Known rows, with every way that one mark hangs from another:
[P [M [D X]]]: [  3.0   3.2  -9.7  21.6  -5.8  30.6  17.7  -7.5 -11.1   6.1  47.8 -48.7
  -9.6 -26.6  21.0  36.4 -21.2 -17.4 -21.9 -27.8  10.5]
[X H [N [M [D P]]]]: [ 13.1  23.8 -22.9   1.0 -45.3 -11.4 -29.3 -32.7  13.4   4.0  16.1 -31.8
  16.1 -12.5   3.3 -11.1  -4.4 -11.6 -11.9  30.0  16.7]
[P [X [N [M D]]]]: [ -4.7  30.2 -18.6  11.5 -37.7 -17.9  -5.3   8.2  29.6 -20.9  43.3 -35.9
   3.0 -19.9  -9.9 -25.8  -3.4  15.6 -10.8  -6.2   6.5]
[P [X H [N [M D]]]]: [ -5.7  48.2 -17.9  11.0 -49.7  -8.6 -14.2   0.6   9.8 -23.8  42.3 -32.4
  17.7 -12.8 -13.8 -15.2  -9.2   3.6 -19.4   9.2   8.5]
[M [D X]]: [ -3.1   4.4  -1.7  19.5  -1.0  20.5  36.8   1.0  15.5  11.5  21.5 -50.8
 -19.2 -23.3   6.2  36.6 -24.8   5.7   6.0 -45.8   8.7]
[D P X]: [ 10.2 -19.3  16.4  -3.1  19.5   2.2  -0.3 -36.7  28.4  28.6  24.5 -34.5
 -38.0 -29.3  29.3  37.0 -16.7  -2.5   2.0 -41.3  10.7]
[L P [X H]]: [ -0.1 -12.3 -23.0  15.4   3.1   2.5  14.2 -36.3 -22.5 -22.4  53.2  16.3
   9.6 -30.3  33.9  -1.2  18.0 -24.9 -12.8 -19.8  79.7]
[M D [X H N]]: [ 32.2  27.9  -7.6   4.3 -18.0   1.9  19.1   1.6  -4.8  16.0  11.3 -42.5
  14.4 -21.9   1.5  21.1   3.6 -15.0   4.9  -4.4   3.4]
[M X]: [ 15.7   5.5  15.6   1.2   1.2  -6.8   8.8   0.0   6.6  11.8  29.6 -22.2
  -4.8 -23.9  33.0  -4.9  14.0 -19.1   2.7 -35.3  24.4]
[D [P [N M] [X H]]]: [ -0.5   6.7   7.1  23.2  -2.1 -19.4 -30.5  -7.9  27.8   3.8  54.3 -37.8
   7.1 -21.4   9.0 -12.0  29.7  28.2 -13.3  16.9  10.4]
[N [M [D P] [X H]]]: [  6.9  -9.7   1.0  16.9  -3.8 -17.4  -4.9   5.4   5.3  12.0   5.0 -41.8
   3.8 -32.7  15.1 -27.4  18.3  -2.2  -1.0  -0.8  14.8]
[M [X H N]]: [ 32.7  27.7   4.5 -13.0 -23.0  -9.2 -12.5 -19.2  -2.5  11.2  23.4 -16.0
  10.8 -15.9  21.6   6.3  10.0 -31.5  -1.4  -2.7  24.1]
[M D]: [ -9.4  10.5  -8.6  28.9  -8.1  15.4  32.0  -0.3  20.2  -0.2  32.0 -50.6
  -1.1 -19.7  11.1   9.6  -8.5  10.9   0.9 -37.1   7.1]
[M [D P] X]: [ 22.7 -10.0   8.2  16.5  22.5  -3.5  32.1   3.2  15.0  25.9  12.1 -54.8
  -6.4 -36.8  18.0  14.2  19.4   7.8  11.1 -32.1  -9.2]
[X H N]: [ 16.2  45.1 -13.3  -8.3 -48.4   2.4 -25.8 -46.0   8.9  -2.0  36.7 -16.2
  18.1  -1.2  14.6  12.3 -12.9 -28.0 -14.6  12.9  27.0]
[N M]: [-15.8  -6.9  -3.1  13.4 -23.3 -13.9 -19.5  -6.1  20.7  -8.4  28.7 -22.2
  -5.5 -20.6  24.7 -48.2   4.7  -3.2  -7.2 -14.2  37.6]
[N [M D [X H]]]: [  1.0   2.0  -2.6  17.9 -14.8 -12.7   0.2  15.0  -3.1   3.3   8.0 -37.7
   7.8 -27.1  10.9 -30.3  12.1  -7.6   0.0  -5.7  25.5]
[L [M D [X N]]]: [ 28.6   4.8 -15.6  29.3  -2.4 -23.6  10.8   6.1  27.6   4.1  21.9 -35.7
  12.0 -21.9  13.1   5.1  -1.4 -14.3 -12.8  -5.7  45.9]
[L X]: [ -6.3   7.1  -7.1  13.6   4.3 -13.3  10.3 -37.6  17.0  -6.4  49.1  -3.0
  -9.3 -25.1  25.5  -5.2  19.3   5.7  -9.1 -49.3  56.1]
[N [M [D P [X H]]]]: [ -5.7 -13.3  -5.1  16.2  -8.2  -6.9  -3.7  -3.6  16.8  11.1   8.9 -45.6
 -12.6 -28.3   9.5 -10.4  -4.1   5.5  -2.0 -10.5  17.6]
[D [P [X H N]]]: [  5.6  22.4  -1.6   4.7 -13.1 -10.8 -20.1 -35.6  26.5  -1.9  46.0 -32.8
   3.8 -19.4  11.5   3.4   2.5   7.7 -16.6  -0.5  -5.7]

Rows:
[ -4.6  48.2 -16.1   5.2 -50.4 -10.8 -25.4  -5.2  11.6 -24.1  46.6 -22.6
  15.0 -11.0  -6.5 -20.9  -7.2  -2.4 -21.7  11.5  15.2]	[P [X H [N M]]]
[  3.0   1.2   6.6   4.4 -17.6 -19.0 -20.7   2.8  -1.6   2.1  17.6 -18.8
   4.6 -22.9  26.1 -40.4  14.1 -21.4  -6.1  -4.3  37.2]	[N [M [X H]]]
[ -1.4  -4.8  -1.7  31.5 -11.2 -11.0 -10.9  19.8  30.2   8.7  43.3 -40.8
   1.8 -16.5   7.2 -17.5  31.6  29.5   4.0   7.3  35.9]	[P [N [M D]]]
[ 39.2  -5.3  -4.5   4.7   7.3 -14.9  20.6  -5.2  24.5  28.6   6.8 -51.7
  -6.7 -35.6   9.3  15.3  20.1   8.5  12.4 -12.5 -12.3]	[M [D P] [X N]]
[ 25.6  -6.8  15.1   8.4  12.4  13.9 -22.7 -34.6  -2.1  35.6  49.9 -38.7
 -15.0 -22.9  24.9  64.6  -0.4 -12.4 -18.5   4.6  17.5]	[D [P M N] [X H]]
[ 11.5   1.5   4.1  26.5 -10.3 -13.0 -11.9  24.4  13.3  15.0  35.6 -39.9
   9.9 -18.7   6.7 -12.7  37.6  17.9   5.0  14.2  35.7]	[P [N [M D [X H]]]]
[ 10.0  21.5 -11.6  10.7 -18.2  18.8  23.6 -11.0   9.4  13.8  17.7 -47.9
  -8.4 -17.0  -1.3  45.3 -28.1  -3.5   2.1 -23.2   9.4]	[M [D [X H N]]]
[ 16.7  15.2  -4.1 -13.4 -32.4  -0.1 -19.4 -27.4   7.6  13.5  16.0 -19.8
 -17.5 -13.2   9.3  21.6 -30.0 -27.6  -3.9  -6.4  35.4]	[D [X H [N M]]]
[ 11.1  31.6 -19.1  -7.6 -55.8 -12.2 -40.8 -34.1   9.9  -4.4  24.7 -14.8
  16.9  -5.8  11.2 -20.2  -6.0 -25.2 -13.7  27.1  34.5]	[X H [N M]]
[ 10.5  30.9 -24.1   0.8 -52.5  -7.9 -25.6 -25.4   9.1  -2.7  18.9 -26.9
  17.4  -8.5   2.0 -12.3  -5.4 -14.9 -12.5  27.4  23.9]	[X H [N [M D]]]
[ 28.5  11.2   0.7  31.8  -1.2  16.4   1.5  17.5 -22.9  19.9  62.7 -50.6
  19.9 -21.6  13.7  34.8  29.7  -5.9 -17.1  16.1  18.7]	[P [M D [X H]] N]
[ -5.2  49.8   6.2  31.6 -25.7   1.6 -14.3  16.5   9.5 -11.8  77.0 -31.2
  22.2  -4.3  -5.5   7.7  19.2  23.1 -15.2  11.3  23.7]	[P N [X H]]
[ 14.9  -1.7  -4.7 -15.1 -22.0  -7.9 -10.2 -20.1  25.8  15.8  16.5 -22.9
 -33.0 -20.9  11.9  12.5 -23.7 -14.1   3.6 -21.6  32.4]	[D [X [N M]]]
[  7.7  52.8 -27.8  21.1 -42.4  19.1  -1.3  -2.6 -18.0 -21.3  66.6 -46.7
  25.2 -18.5  -9.0  24.3 -18.0 -11.5 -39.8  14.6  -7.1]	[P [M D] [X H N]]
[ 27.0  -8.8  13.1  15.1  15.2  -1.1 -23.5 -24.7   5.7  25.6  57.4 -36.5
   3.7 -26.4  33.8  20.5  34.0  -3.2 -17.7  11.2  11.3]	[D [P [M [X H]] N]]
[ 22.5 -25.3 -13.5  28.6   7.3 -10.0   5.2  -0.2 -13.3 -16.1  40.3  -0.3
  23.4 -25.2  40.0  -4.8   0.9 -52.5 -20.3   7.5  84.7]	[L [M [X H]] P]
[ 18.7  25.4  -1.8 -13.7 -29.4  10.7  -9.6 -34.6   7.7  16.2  24.0 -20.9
 -15.0  -9.3  12.3  43.7 -33.5 -28.7  -5.3 -14.4  30.3]	[D [X H N]]
[  8.9 -16.6 -19.4  22.4   8.6  -1.0   6.5 -22.9 -16.1 -12.1  67.3  12.3
  12.7 -26.3  26.7   6.0  39.3  -7.2  -8.8  -0.8  87.4]	[L [P N] [X H]]
[  6.6  35.3 -19.3   8.0 -37.1   6.1 -14.4  -8.2  -0.1 -20.5  75.9 -32.9
   7.0 -21.9   6.1   3.4 -10.1 -12.3 -37.6   1.3   3.9]	[P M [X N]]
[ 26.1 -11.0  -1.8  42.0  23.1 -22.9  10.1   9.5  30.1  13.5  28.6 -43.4
   9.8 -25.1  18.2   9.8  14.8   1.3 -12.2  -4.9  40.1]	[L [M [D [P N]] X]]
[  3.5  -7.2   0.1  28.7  -7.6  -7.9  -6.9  21.7  28.7  13.7  37.7 -41.5
  -8.1 -19.1   4.5  -4.3  22.9  25.8   6.9   1.7  36.8]	[P [N [M [D X]]]]
[ 32.9   1.1  -1.3 -13.7  -5.7   9.7 -23.5 -59.3   1.5  29.3  32.2 -33.1
 -18.9 -23.9  23.3  58.1 -24.3 -31.1 -21.6   4.4   5.6]	[D [P M] [X H N]]
[-10.2  37.2  -4.6  41.0 -28.7  -8.0 -15.7  35.5  10.5 -14.0  60.1 -42.7
  23.9 -11.8 -17.9 -14.1  23.0  33.9 -12.2  23.6  23.1]	[P [N [M D]] [X H]]
[-14.9  -1.4  -8.8  26.7 -14.7 -12.9  -6.5   2.6  17.6  -4.8  22.4 -45.5
   2.6 -28.5   6.5 -29.5   5.5  14.4  -9.1  -2.1   8.5]	[N [M [D [P [X H]]]]]
[ 27.9  19.3  -2.8  -1.5 -21.6  10.5 -15.9 -22.2 -22.9   5.5  50.2 -25.1
  12.0 -20.0  31.5  16.7   2.6 -45.5 -28.4   3.6  19.6]	[P [M [X H N]]]
[ 28.2   6.8 -11.2   9.5 -11.3  11.3  10.8  -4.5 -11.8  11.1  41.3 -44.5
   3.0 -29.5  20.4  19.1   3.4 -22.9 -16.8  -9.4   4.4]	[P [M D [X N]]]
